Each row was made from one path, in order. Every step used is in the known rows, and no mark comes twice. Write each row's path.
Known rows:
H, X, R: [ 0.04  1.03  1.69  1.13 -2.82  0.23  1.92  0.02  0.99 -1.76  0.11 -0.72
 -1.24 -1.01  1.10  3.11  1.22  0.44 -0.29  1.79 -2.45 -0.65 -0.06 -0.14
  0.05]
Q, W, E: [-0.16 -0.03  0.58  0.60 -2.57  2.39  4.57  1.16  1.77  0.59  3.09 -0.52
  1.11 -1.33  1.46  0.72 -0.29 -0.67 -2.29 -2.28 -3.27 -1.07  1.36 -2.07
 -0.08]
Z, B, X: [ 1.94  1.05  1.98 -0.20 -1.93  0.41 -0.09 -0.22  0.73  0.12  1.27 -1.55
 -2.26 -0.11 -1.77  3.71 -0.80  0.04  0.07  0.23 -1.97 -2.13  1.40  1.10
  2.05]
Z, H, X, R: [-0.59  0.88  3.98  0.14 -1.96 -0.24  2.09  0.35 -0.18 -0.55  0.15 -1.37
 -1.01 -1.43  1.29  2.66  0.94 -0.04  0.20  2.15 -1.23 -2.33 -0.21 -0.52
  0.06]
N, Z, B, X: [ 1.09  0.91  1.73 -0.30 -0.17 -0.39 -1.07 -0.13 -0.54 -0.10  0.92 -0.05
 -1.79 -1.21 -1.35  3.74 -0.98 -0.75 -0.13  1.86 -1.96 -1.37  2.42  0.66
  2.72]
E, W, Q: [-1.41 -1.88 -0.28 -1.54 -1.89  2.52  4.74  2.89  1.80  0.06  2.95  1.46
  2.77 -0.32  0.65 -0.79 -1.01  0.30 -2.14 -3.53 -2.08 -1.01 -1.01 -1.56
  1.08]
H, Z: [ 0.81  0.61 -0.29  0.37 -1.02 -0.41  1.25  0.00  3.02 -0.93  2.53  0.25
  0.57 -0.67 -2.27 -0.62  0.73 -1.51 -0.81 -0.38  0.34  0.30 -0.40 -0.90
  1.50]
B, Z, R, X: [ 1.49 -3.00  1.55  0.32 -0.57 -0.55  0.09 -0.04 -0.48  1.41  1.13 -3.37
 -0.82 -1.21 -1.98  0.47  0.04 -0.06 -0.26  0.76 -0.45  0.35  1.80  0.09
  2.60]
N, Z, H, X, R: [-1.42  0.87  3.66  0.03 -0.24 -0.91  1.20  0.53 -1.41 -0.80 -0.39  0.27
 -0.61 -2.45  1.86  2.66  0.69 -0.74  0.04  3.49 -1.31 -1.60  1.14 -1.16
  0.86]
Q, W, N, Z, R, X, H: [ 2.80  0.30  3.47  0.37 -0.58 -1.59  1.22  0.60 -2.36  2.44  0.67 -2.06
  0.95 -2.38  0.78  1.43  2.10 -2.14 -0.48  3.09 -5.65 -1.99 -1.78 -1.43
  2.37]
X, H, Z: [ 0.91  2.56  0.99 -0.04  0.47 -1.75  0.20  0.47  2.51 -0.04  0.57  0.17
  0.76 -1.55 -0.37 -1.69  1.96 -2.18 -0.54  0.51 -0.12 -0.58 -0.96 -0.51
  1.91]
R, X, H, Z, B: [ 2.14  4.90  1.26  0.34 -0.72 -1.63 -1.61 -1.03 -0.41  1.08 -0.17 -2.86
 -1.41 -0.40 -1.94  0.13  0.49 -2.10  1.55  2.39 -1.71 -2.69  1.38  1.53
  4.06]
Q, W, N, Z: [ 1.21 -1.08  2.01 -0.16 -0.40 -0.14  3.00  1.16  1.03  0.38  2.18  1.78
  1.84 -2.17 -0.16  1.34  0.91 -1.94 -2.74  0.79 -4.19 -0.73 -1.25 -3.31
  1.77]
E, W, N, Z, H, X, R: [-0.15  0.67  4.15 -2.33 -0.65  0.37  2.71  0.45 -1.78  0.09 -0.21  0.85
  1.26 -2.70  2.57  2.06  1.20  0.41 -1.49  1.64 -4.15 -2.93 -2.63 -2.18
  2.58]
Z, N: [ 1.30  0.13 -0.63 -1.29 -0.58  0.31  2.05  0.24  3.04 -0.33  0.98  1.23
 -0.22 -1.09 -1.14  1.12  0.76 -1.38 -0.56 -0.96 -1.57  1.64 -0.19 -0.74
  1.29]
W, N, Z, B: [ 0.90  0.17  1.66  0.07  0.05 -1.17  1.35 -0.01  0.31  0.18  1.10  0.82
  0.33 -1.74 -2.94  2.20  1.06 -1.36 -1.82  2.87 -1.74 -1.04 -0.55 -1.25
  3.17]
E, W, N, Z: [ 0.85 -1.05  0.78 -1.93  0.37 -0.12  2.92  1.56  1.40 -0.13  1.65  2.66
  2.74 -2.44 -0.08  0.23  0.62 -0.86 -2.59 -0.50 -3.32 -0.53 -2.32 -2.74
  3.07]
Z, B: [ 0.85  0.74  0.78  0.74 -1.22 -0.13  1.80  0.29  1.75 -0.28  1.21 -1.05
 -0.58 -0.39 -3.10  1.55  0.16 -0.52 -0.51  1.92 -0.89 -1.45  1.21 -0.16
  0.99]
B, Z, N: [ 0.90 -1.42  0.28 -2.36  1.68  0.36  0.30 -0.06  2.50  0.31  0.35  0.82
 -0.22 -1.97 -0.67 -0.40  0.60 -0.84 -1.65 -1.44 -0.63  2.01  1.11 -1.00
  2.68]
H, Z, B, X, R: [ 1.31  2.04  2.50  0.34 -1.51  1.52 -1.51 -2.82 -0.46 -0.88 -0.18 -3.71
 -1.82 -0.01 -1.12  3.53  0.98  1.12  0.24 -0.88 -1.84 -1.81 -0.08  1.34
  1.85]
E, W: [ 0.82 -0.38 -0.31 -1.32 -0.84  0.88  3.47  1.85  2.75 -0.63  1.65  0.95
  1.90 -1.19 -0.17 -0.39 -0.14  0.00 -1.30 -1.37 -2.53 -0.79 -0.62 -1.58
  1.17]
B, X, R, Z, H: [-0.65 -2.71  5.05 -1.54  1.18  0.78 -0.79 -0.40 -0.49 -0.25 -1.04 -3.40
  0.18 -1.65  1.76  3.16  0.92  0.97  0.98 -1.98 -0.51 -1.70  1.00 -0.59
  1.87]
H, X: [ 0.85  1.29  0.25  0.54 -3.35 -0.73  1.90  1.08  2.02 -0.63  2.30  1.11
 -1.75 -0.62 -0.84  1.84 -0.01 -0.85 -0.44  2.30 -1.52 -0.62  0.46 -0.39
  1.09]
E, W, N, Z, B, X, R: [ 1.39  0.54  3.63 -1.73 -0.21  1.90  0.19 -1.14 -1.98 -0.04 -1.05 -1.35
  0.60 -1.83  1.13  4.41  0.85  1.64 -1.64 -0.56 -5.85 -2.63 -1.76 -0.33
  3.63]
R, X, H, Z: [ 1.58  3.49  0.87 -0.03 -0.34 -1.91 -0.91  0.13  1.10  0.66  0.47 -1.23
 -0.46 -1.10 -0.25 -0.54  0.67 -2.64  1.02  0.25 -1.47 -1.31  0.32  0.52
  3.49]

Write each row's path:
[-0.95 -3.00  2.54 -1.20  1.32 -0.85  1.36  1.21  1.63  0.02  0.97 -1.19
  1.49 -1.49 -1.04 -0.10  0.68 -1.04  0.43  0.27  1.37 -1.16  1.46 -1.93
  1.75] -> R, Z, H
[-0.15 -2.41  2.82 -0.61  0.06  1.37 -1.04 -0.57  0.63 -1.51 -0.97 -2.81
 -0.06 -1.09  1.58  3.68  1.22  1.51  0.39 -2.30 -1.89 -0.08  1.16 -0.20
  1.90] -> B, X, R, Z
[-0.05 -0.52  3.19 -1.61 -0.27 -0.90  0.49  0.89  0.37  1.33  1.57  0.19
 -1.61 -1.87 -0.06 -0.19 -0.35 -0.76 -1.03  2.09  0.52 -1.90  1.80 -0.78
  2.37] -> B, Z, H, X
[ 2.23 -0.26  0.02  1.44 -2.66 -0.68  0.67 -0.98  0.06  0.39  2.39 -3.57
 -0.70  0.05 -3.58  0.47  0.78 -1.07  1.00  0.87 -0.48  0.27 -0.22  0.20
  1.95] -> H, Z, R, X
[-0.96 -0.79  4.65 -0.92  0.24  0.06  0.13 -0.06 -0.78  0.13 -0.63 -1.53
 -1.06 -2.25  2.01  1.03  0.77  0.63 -0.98  1.66 -0.32 -1.87  1.22 -0.71
  1.48] -> B, Z, H, X, R
[-0.36 -0.82  2.46 -1.37 -1.31 -1.10  0.71  0.90  0.48  0.32  1.56 -0.82
 -0.78 -1.01 -0.83  0.96  0.31 -0.60  1.10  2.61  0.25 -1.93  1.69 -1.11
  2.42] -> R, Z, H, X
[ 1.83  2.95  2.23 -0.90 -0.17 -1.12 -1.80 -0.27  1.32  0.39  0.76 -0.39
 -1.08 -1.34  0.73  0.50  0.97 -1.61  0.00 -1.36 -1.12 -1.44 -0.93  0.63
  2.91] -> B, X, H, Z
[ 0.86 -1.92 -0.45 -1.76  0.44  0.43  0.60 -0.17  2.73 -0.57  0.24 -0.15
  0.66 -1.05 -1.55  0.38  1.29 -0.71  0.23 -0.76 -0.96  2.15  1.22 -1.23
  2.44] -> R, Z, N
[ 0.50 -2.54  0.52  1.24  0.15 -1.37  2.15  0.80  0.26 -0.53  1.59 -0.44
  0.88 -1.85 -2.02  1.16  1.26 -1.22 -0.83  3.19 -0.09  1.14  0.35 -1.34
  0.33] -> N, Z, R
[-0.56  0.28  4.76 -0.44 -0.70 -1.20  1.84 -0.08 -1.41 -0.16 -0.03  0.64
 -0.16 -2.78  1.32  3.05  1.64 -0.90 -1.39  3.34 -2.25 -1.93 -1.89 -1.71
  2.19] -> W, N, Z, H, X, R
[ 2.14  0.82  2.25  1.06 -1.27 -2.10  0.95  0.87 -0.47  1.33  0.01 -3.13
 -0.75 -1.32 -0.40  1.00  1.58 -1.53  1.12  2.11 -1.71 -1.06 -0.13  0.92
  1.47] -> Z, R, X, H
[ 0.09  0.54  3.19  0.36  0.43  0.71 -1.22 -1.18 -1.58 -1.13 -1.27 -1.85
 -1.27 -1.49  0.55  4.91  0.05  0.64 -0.01  1.26 -2.89 -1.43  1.97  0.74
  1.89] -> N, Z, B, X, R
[ 0.21  1.02  2.56 -0.35 -2.51 -1.12  2.30  1.34  0.90  0.24  2.25  0.65
 -1.35 -1.04 -0.50  1.49 -0.27 -1.26  0.08  2.60 -0.29 -2.28  0.46 -0.73
  1.03] -> Z, H, X
[ 0.90 -3.84  1.59  0.36  0.35 -0.42  0.92  0.47  0.84  0.54  1.36 -1.90
  0.30 -1.74 -1.87 -0.47  1.46  0.24 -1.69  1.03  0.88  1.01  0.54 -0.95
  0.95] -> B, Z, R
[ 1.53  1.17  3.10 -1.43  0.75 -0.77 -2.78 -0.22 -0.34  0.75 -1.20 -2.92
 -1.28 -0.98 -0.08  2.06  1.15  0.00  1.27  1.07 -1.84 -2.79  2.08  1.39
  3.76] -> R, Z, B, X, H
[-0.66 -2.33  3.45 -1.57  2.18 -0.78  1.07  1.33  1.25  1.06  1.07 -0.32
  0.61 -2.36 -0.28 -0.96 -0.04 -1.04 -1.44 -0.43  1.58 -1.07  1.66 -1.76
  1.85] -> B, Z, H
[ 1.21 -1.17  1.81 -0.98 -0.61  0.64 -1.75 -0.69  0.49  0.09  0.64 -2.82
 -1.40 -0.16 -2.17  3.05 -0.11  0.83  0.89  0.20 -1.36 -1.65  2.83  0.72
  3.36] -> R, Z, B, X
[ 1.27  0.45  1.99  0.92  0.66 -2.99  0.00  0.98 -1.69  0.92 -0.31 -1.76
 -0.21 -2.47  0.21  0.88  1.23 -2.22  1.03  3.82 -1.90 -0.52  1.05  0.23
  2.26] -> N, Z, R, X, H
[ 1.85 -0.80  2.96 -0.17  1.01 -1.93 -1.00  0.55 -0.99  2.14 -0.74 -3.64
 -0.74 -2.14  0.12 -0.45  1.48 -1.00 -0.03  1.83 -0.79 -0.73  1.07  0.68
  2.83] -> B, Z, R, X, H
[ 1.63  1.90  3.02 -0.97 -0.16 -1.36 -0.48  1.41  1.66  0.62  0.12  0.19
 -1.16 -1.72  1.95  1.81  0.49 -1.31 -0.34 -0.80 -2.12 -1.54 -0.19  0.61
  1.77] -> B, X, H
[-0.56 -1.52  2.22  0.57  0.53  0.99  0.19 -1.14  0.23 -1.53 -1.69 -4.13
  0.62 -0.64 -1.26  2.45  1.89  1.40  0.35  1.61 -1.26 -1.02  1.96 -0.35
  1.35] -> X, R, Z, B
[ 2.58  4.23  0.01 -1.52 -0.14 -1.05 -1.22 -1.03  1.15  1.23 -0.36 -0.89
 -1.27 -1.14 -0.30 -0.45  1.15 -2.67  1.29 -0.45 -2.27  0.30 -0.09  0.93
  4.15] -> R, X, H, Z, N
[-1.12 -2.78  1.80  0.14  0.72  0.75  0.87  0.02  1.67 -2.02 -1.16 -2.57
  1.94 -1.33  0.50  1.50  2.10  0.68 -0.18 -0.33 -0.84  0.51  1.22 -1.49
  1.02] -> X, R, Z
[ 2.17  2.23  0.97 -0.27 -2.16  0.49 -1.39 -1.68  0.69  0.18  1.93 -2.11
 -2.09  0.27 -3.13  2.35 -0.18 -0.16  0.23 -0.30 -1.04 -1.78  0.72  1.08
  2.86] -> H, Z, B, X
[-0.22 -2.05  0.72 -1.51  1.15  1.44  0.48 -1.23  1.75 -1.53 -1.79 -1.90
  1.23 -1.49  0.44  1.81  2.53  0.66  0.20 -1.42 -1.69  2.20  0.43 -1.06
  1.61] -> X, R, Z, N
[ 2.04  3.31 -0.07 -1.74  0.95 -1.05 -0.28 -0.69  2.50  0.29 -0.27  0.49
 -0.01 -1.67 -0.06 -1.46  2.55 -2.32 -0.04 -0.35 -1.01  0.90 -1.45  0.00
  2.51] -> X, H, Z, N
[ 0.32 -1.12  2.85 -2.84  1.48 -0.56  3.46  1.68  0.45  0.83  1.57  1.94
  2.92 -3.00  0.32 -0.09  0.33 -1.24 -2.18 -0.29 -2.11 -2.03 -2.34 -3.15
  3.15] -> E, W, N, Z, H
